What can hang from each mark
vipon: fimita keba vebe
nubog: zezun
vebe: tukog vipon zezun
tukog: fimita keba vebe
zezun: keba
vovimi: sidaz vebe
keba: zezun

Every row comes from one small tree of marks. Brackets hold a mark, then the marks that hang from it, in alphabetical order. Every link used is in the known rows. Which tree was each row made from?
Known rows
{vovimi sidaz {vebe {tukog keba}}}: [-1.840  1.079 -1.382  1.824  0.985  0.721 -0.218 -2.382 -0.979 -0.418
 -0.428 -2.859 -0.434 -2.001  1.820 -0.862 -0.146  0.782  0.035 -0.305
  1.787 -0.632 -0.334]
{vovimi vebe}: [-0.381 -1.491  0.544 -0.217 -0.132  2.270 -0.131 -0.646  2.772 -2.222
  0.680  0.882 -0.716  0.538  2.333 -1.909 -2.620  1.548 -0.424 -1.314
  0.096 -0.689 -3.813]
{vovimi sidaz {vebe tukog {vipon keba}}}: [-1.179  1.640 -0.441  1.767  0.219 -1.454  1.057 -2.958 -1.676  1.833
 -1.076 -3.269  1.994 -0.136  2.769  0.658 -1.468 -0.141  1.472  1.312
  2.657 -1.340 -0.450]
{nubog zezun}: [-0.864 -2.124  2.423 -2.136 -0.528  0.212 -1.198 -0.275  0.994 -2.378
  0.438  2.208 -1.388  1.473  0.710 -5.245 -0.429  1.604 -3.596 -3.640
 -5.096  0.328 -2.842]
{tukog fimita {vebe vipon {zezun keba}}}: [ 0.246 -0.523 -2.091  0.017 -0.637  3.727 -0.287  2.224 -0.253 -0.300
 -0.331  0.208  0.024  1.586 -3.020  7.286  0.108 -0.289 -3.968  2.495
 -0.677 -1.310  2.178]
{vebe zezun}: [ 0.138 -0.502  0.895 -1.196 -0.115 -0.318 -0.118  0.052  1.442 -1.525
 -0.567  1.721 -1.878  2.366  0.728 -2.218 -2.035  1.257 -4.438 -1.761
 -2.931  0.693 -2.600]
{tukog fimita {vebe vipon}}: [-0.554 -1.842 -0.659  0.817  0.170  5.145 -0.153  1.543  0.974 -1.181
  0.706  0.804 -1.203 -0.580 -3.493  2.096  1.194 -0.595  1.845  1.687
 -1.080 -0.269  1.568]
{vovimi {vebe vipon zezun}}: [-0.125  1.583  0.798 -0.984 -0.990  0.386 -0.550 -0.631  1.017 -0.098
 -1.839 -0.605 -0.310  2.503  2.544  1.644 -4.115  1.960 -3.058  1.420
  0.566 -1.374 -3.539]
{vovimi sidaz {vebe zezun}}: [-1.276  0.729 -1.516  0.009  1.084 -1.295  0.177 -1.029  1.482 -2.909
 -2.792 -0.205 -1.521  2.256  3.625 -1.673 -4.229  1.210 -1.987 -0.481
 -0.052 -1.307 -3.554]
{vipon keba}: [-0.039 -2.415  1.469 -0.340  0.060  0.312  1.374 -0.719 -0.264  0.392
  2.051  1.713  0.832 -0.105  0.496 -2.542  1.516 -0.654  0.589 -0.854
 -1.383  0.846 -0.702]
{vipon fimita {keba zezun}}: [ 0.695 -1.176  1.893 -2.235 -0.019 -3.215  1.267  1.251 -1.520  1.297
  0.363  1.705  2.081 -0.300 -0.258 -3.597  0.841 -1.998  4.140 -1.986
  0.585  1.943 -0.091]
{vipon fimita keba vebe}: [ 1.398 -1.776 -0.011  0.316 -0.178 -2.845  1.168  0.712  1.493  0.296
  2.645  2.359  2.046 -0.836  0.594 -0.657  2.029 -1.887  6.950  0.645
  0.873  1.137  1.119]
{tukog keba}: [-0.850 -1.485  1.324 -0.103  0.320  3.157  0.021 -0.764 -0.853 -0.735
  2.205  0.936 -1.497 -1.662 -0.955 -1.664  3.175  0.184 -0.992 -0.318
 -2.012  1.138  0.210]
{nubog {zezun keba}}: [-0.431 -2.878  1.646 -2.069 -1.110  0.753 -0.922 -0.023  0.205 -1.953
  1.317  2.083  0.139  2.541  1.006 -0.941  0.399  1.294 -6.342 -3.452
 -4.654 -0.693 -1.522]
{vipon fimita {vebe {tukog keba} zezun}}: [ 1.574  2.054 -1.004  0.532 -0.662 -3.114 -1.118  0.526  0.553  1.353
  0.623 -0.800  0.241 -1.522 -0.723  1.638  1.186  0.396  1.205  0.499
  1.176  1.101  1.767]
{tukog vebe}: [-0.638 -2.061 -0.191  1.182  0.337  2.577 -0.126  0.620  3.049 -1.787
  1.484  1.909 -2.353  0.444 -1.063 -1.494 -0.568  0.475 -1.070 -0.525
 -2.690 -0.386 -0.703]
{tukog fimita {keba zezun} vebe}: [-0.010 -0.756 -0.769 -0.266  1.119  4.429 -1.045  3.153 -1.387 -1.316
  0.523  0.961 -1.880 -2.683 -4.364  0.281  3.263 -0.993  0.421 -0.165
  0.188 -0.140  2.749]
{vovimi sidaz vebe}: [-2.017 -0.844 -0.777  0.779  1.541  0.624  0.710 -1.577  2.038 -3.524
 -1.107  0.151 -1.357  0.526  3.401 -3.043 -2.543  0.336  1.103 -1.281
 -0.091 -0.892 -2.935]
{vovimi sidaz}: [-1.894 -1.566  0.319  0.622  1.934 -0.040  1.331 -1.509  1.410 -3.130
 -0.638  1.368 -2.350  0.837  1.343 -4.726 -0.185 -0.588  0.285 -2.028
 -3.038  0.819 -1.249]
{vipon fimita}: [-0.383 -2.464  1.010 -0.822 -0.035  0.572  0.544  0.296  1.539 -1.220
  1.072  1.677 -0.129 -0.374 -0.815 -3.407  0.497 -0.810  3.480 -1.865
 -1.663  2.418 -0.996]
{vebe {tukog fimita} zezun}: [ 1.158  0.129 -0.612 -0.435 -0.412  1.119 -0.885  0.493  0.170 -0.111
 -0.534 -0.761 -0.616 -0.025 -2.013 -0.565 -0.734  1.174 -4.129 -2.570
 -0.289  1.310 -0.360]

Which tree is each row?
[ 1.816  1.500  0.550  0.199 -0.171 -3.029 -1.026  0.805  0.352  1.259
  0.857 -0.121  0.131 -2.389 -0.519 -1.046  1.989 -0.433  3.589 -1.043
  1.809  0.861  1.929]	{vipon fimita {vebe {tukog {keba zezun}}}}
[ 1.708  2.284 -0.389  1.127 -0.266 -2.000 -1.266 -0.490  0.923  0.702
  0.641 -0.269 -0.972 -0.333  0.323  1.208  0.701  1.578 -3.579  0.064
  0.054 -0.414  1.038]	{vipon {vebe {tukog keba} zezun}}
[ 3.103  0.631  0.306 -0.037  0.174 -2.688 -0.030  1.421 -0.019  1.057
  0.691  0.920  1.244 -1.088 -0.261 -0.811  1.323 -0.799  2.251 -2.162
  2.671 -0.429  1.826]	{vipon {keba zezun} {vebe {tukog fimita}}}
[ 0.146 -0.255  1.040  0.384 -0.604  3.276 -0.233 -0.637 -0.634  1.135
  0.364 -1.539  0.473 -0.995 -2.332  0.469  1.337  0.064  0.168 -0.630
  0.053  1.119  0.893]	{vebe {tukog fimita} vipon}
[-0.070  0.114 -1.224  0.042 -1.376  0.257 -0.071  1.508  0.487  1.109
 -0.436 -0.046  0.716  2.333 -1.622  6.145 -1.085 -0.282 -2.371  2.960
 -1.168 -0.536  1.424]	{tukog {vebe {vipon fimita} {zezun keba}}}
[-1.281  1.545 -1.366 -0.038  0.207 -0.909  0.576 -1.376 -0.374 -0.811
 -2.869 -1.329  0.355  3.288  3.679  4.404 -3.632  0.626 -4.035  2.079
  0.536 -2.416 -1.695]	{vovimi sidaz {vebe vipon {zezun keba}}}
[-0.199  0.254  0.600  0.012  0.879  1.863 -0.878  1.558 -0.576 -0.264
  0.602  1.047 -2.525 -1.310 -1.976 -0.927  1.567  0.211 -1.705  0.003
 -1.026 -0.822  1.250]	{tukog {keba zezun} vebe}
[ 1.390  0.049 -0.886  1.677  0.194  2.110 -0.844  0.275  0.733 -0.572
  2.277  0.099 -0.597 -3.072 -1.715  1.008  3.748  0.071  1.617 -0.338
  1.072  0.219  2.775]	{vipon {vebe {tukog fimita keba}}}
[ 0.677  0.453  0.845 -0.724  0.380  2.480 -1.068  0.746 -2.658  0.663
  0.523 -1.142 -0.626 -3.105 -3.122 -1.346  2.894 -0.050 -0.865 -2.955
  1.197  1.342  1.744]	{vebe {tukog fimita {keba zezun}}}
[ 1.534 -0.068 -0.040  1.120 -0.382 -2.388 -0.281  0.051  3.264  0.056
  1.559  0.593  0.358 -1.394  0.212 -1.307  0.344 -0.083  4.274 -1.475
  0.517  1.275  0.553]	{vipon fimita {vebe tukog}}
[-0.261 -0.564 -2.466  0.204  0.557  4.716 -1.128  2.509 -1.067 -1.176
  0.772  0.377 -1.872 -1.790 -4.662  2.980  2.721 -0.194 -1.969  1.943
 -0.427 -0.181  2.572]	{tukog fimita keba {vebe zezun}}
[ 0.883  2.088  1.441 -0.184 -1.468 -2.437  0.293 -1.408 -2.603  4.581
 -0.652 -2.252  2.047  1.425  0.193  1.826 -0.888  0.662 -3.923  1.189
  0.064  0.244  0.123]	{vebe tukog {vipon keba} zezun}
[-1.287  3.358 -0.876  0.831  0.184 -2.205 -0.163 -2.335 -0.446  0.638
 -3.537 -3.370 -0.027  1.879  3.181  0.911 -4.388  1.542 -2.679  0.947
  1.311 -1.667 -1.979]	{vovimi sidaz {vebe tukog vipon zezun}}
[-1.195  1.988 -3.161  0.816  0.880  1.066 -0.697 -0.533 -2.068 -0.865
 -1.925 -3.371 -0.192 -1.725  0.095  1.219 -0.461  0.694 -1.271 -0.030
  3.116 -0.611  0.541]	{vovimi sidaz {vebe {tukog fimita keba} zezun}}
[ 1.987  0.161 -0.127  0.108  0.013 -3.454  0.567  0.223  1.546  0.018
  0.986  2.394  0.392  1.656  1.986  0.327 -0.296  0.083 -0.679  0.643
 -0.358 -0.785 -0.202]	{vipon keba {vebe zezun}}
[-1.346  1.865 -0.778 -0.001  0.369 -2.504  1.160 -1.708 -1.582  0.576
 -2.691 -1.568  1.166  2.036  3.459  1.332 -2.908  0.012 -0.377  2.713
  1.588 -1.769 -1.882]	{vovimi sidaz {vebe {vipon keba} zezun}}
[-2.191  0.623 -0.003  0.743  1.036  0.468  0.801 -2.215  0.626 -1.611
 -1.910 -0.883 -0.709  1.225  3.352 -0.905 -2.498  0.209  1.740  1.245
  0.246 -1.442 -2.605]	{vovimi sidaz {vebe vipon}}
[-0.419 -1.140  1.850 -0.747 -0.783 -0.540  1.596 -0.378 -1.923  2.455
  1.147  0.291  2.659 -0.250 -0.574  0.110  1.995 -1.932  4.899  2.078
 -0.127  1.798  0.707]	{vebe {vipon fimita keba}}
[-1.224  1.230  0.118 -0.871  0.722 -3.373  1.300 -0.486 -2.163  0.869
 -2.754 -1.307  2.173  0.434  2.880 -0.792 -1.832 -1.825  5.855  1.461
  3.174 -0.547 -0.911]	{vovimi sidaz {vebe {vipon fimita {keba zezun}}}}
[-0.785 -2.191 -1.807  1.101  0.777  6.689 -0.661  1.851 -0.659 -1.694
  2.318  0.745 -1.667 -3.457 -4.732  1.683  4.461 -0.817  1.192  1.287
 -0.418  0.243  3.239]	{tukog fimita keba vebe}
[ 0.919  1.493  2.730 -1.031 -1.041 -3.591  0.522 -0.297 -3.129  4.986
 -0.618 -1.842  3.015 -0.664 -0.666 -0.721  0.675 -1.261  2.747 -0.247
  1.807  1.537  1.352]	{vebe tukog {vipon fimita {keba zezun}}}
[ 2.387  0.729 -1.470  0.293 -1.224 -3.609 -0.578  0.568  2.231  0.845
  0.602  0.104  1.525  0.952  0.542  4.027 -0.752  0.293 -1.383 -0.661
  0.842  0.147  1.385]	{vipon fimita {vebe tukog {zezun keba}}}
[-0.060  0.350 -0.647 -0.043 -0.899 -1.338  0.468  1.346 -0.903  2.636
 -0.297 -0.235  1.301  1.164 -1.614  3.108 -0.588 -0.907  1.074  3.723
  0.001  0.093  1.443]	{tukog {vebe {vipon fimita keba} zezun}}
[ 0.436  0.112  2.839 -2.055 -0.624 -2.544  1.192  0.603 -2.641  2.892
 -0.424  0.410  2.326  0.418 -0.257 -1.215  0.706 -1.992  4.310  0.655
  0.562  1.279  0.290]	{vebe {vipon fimita {keba zezun}}}
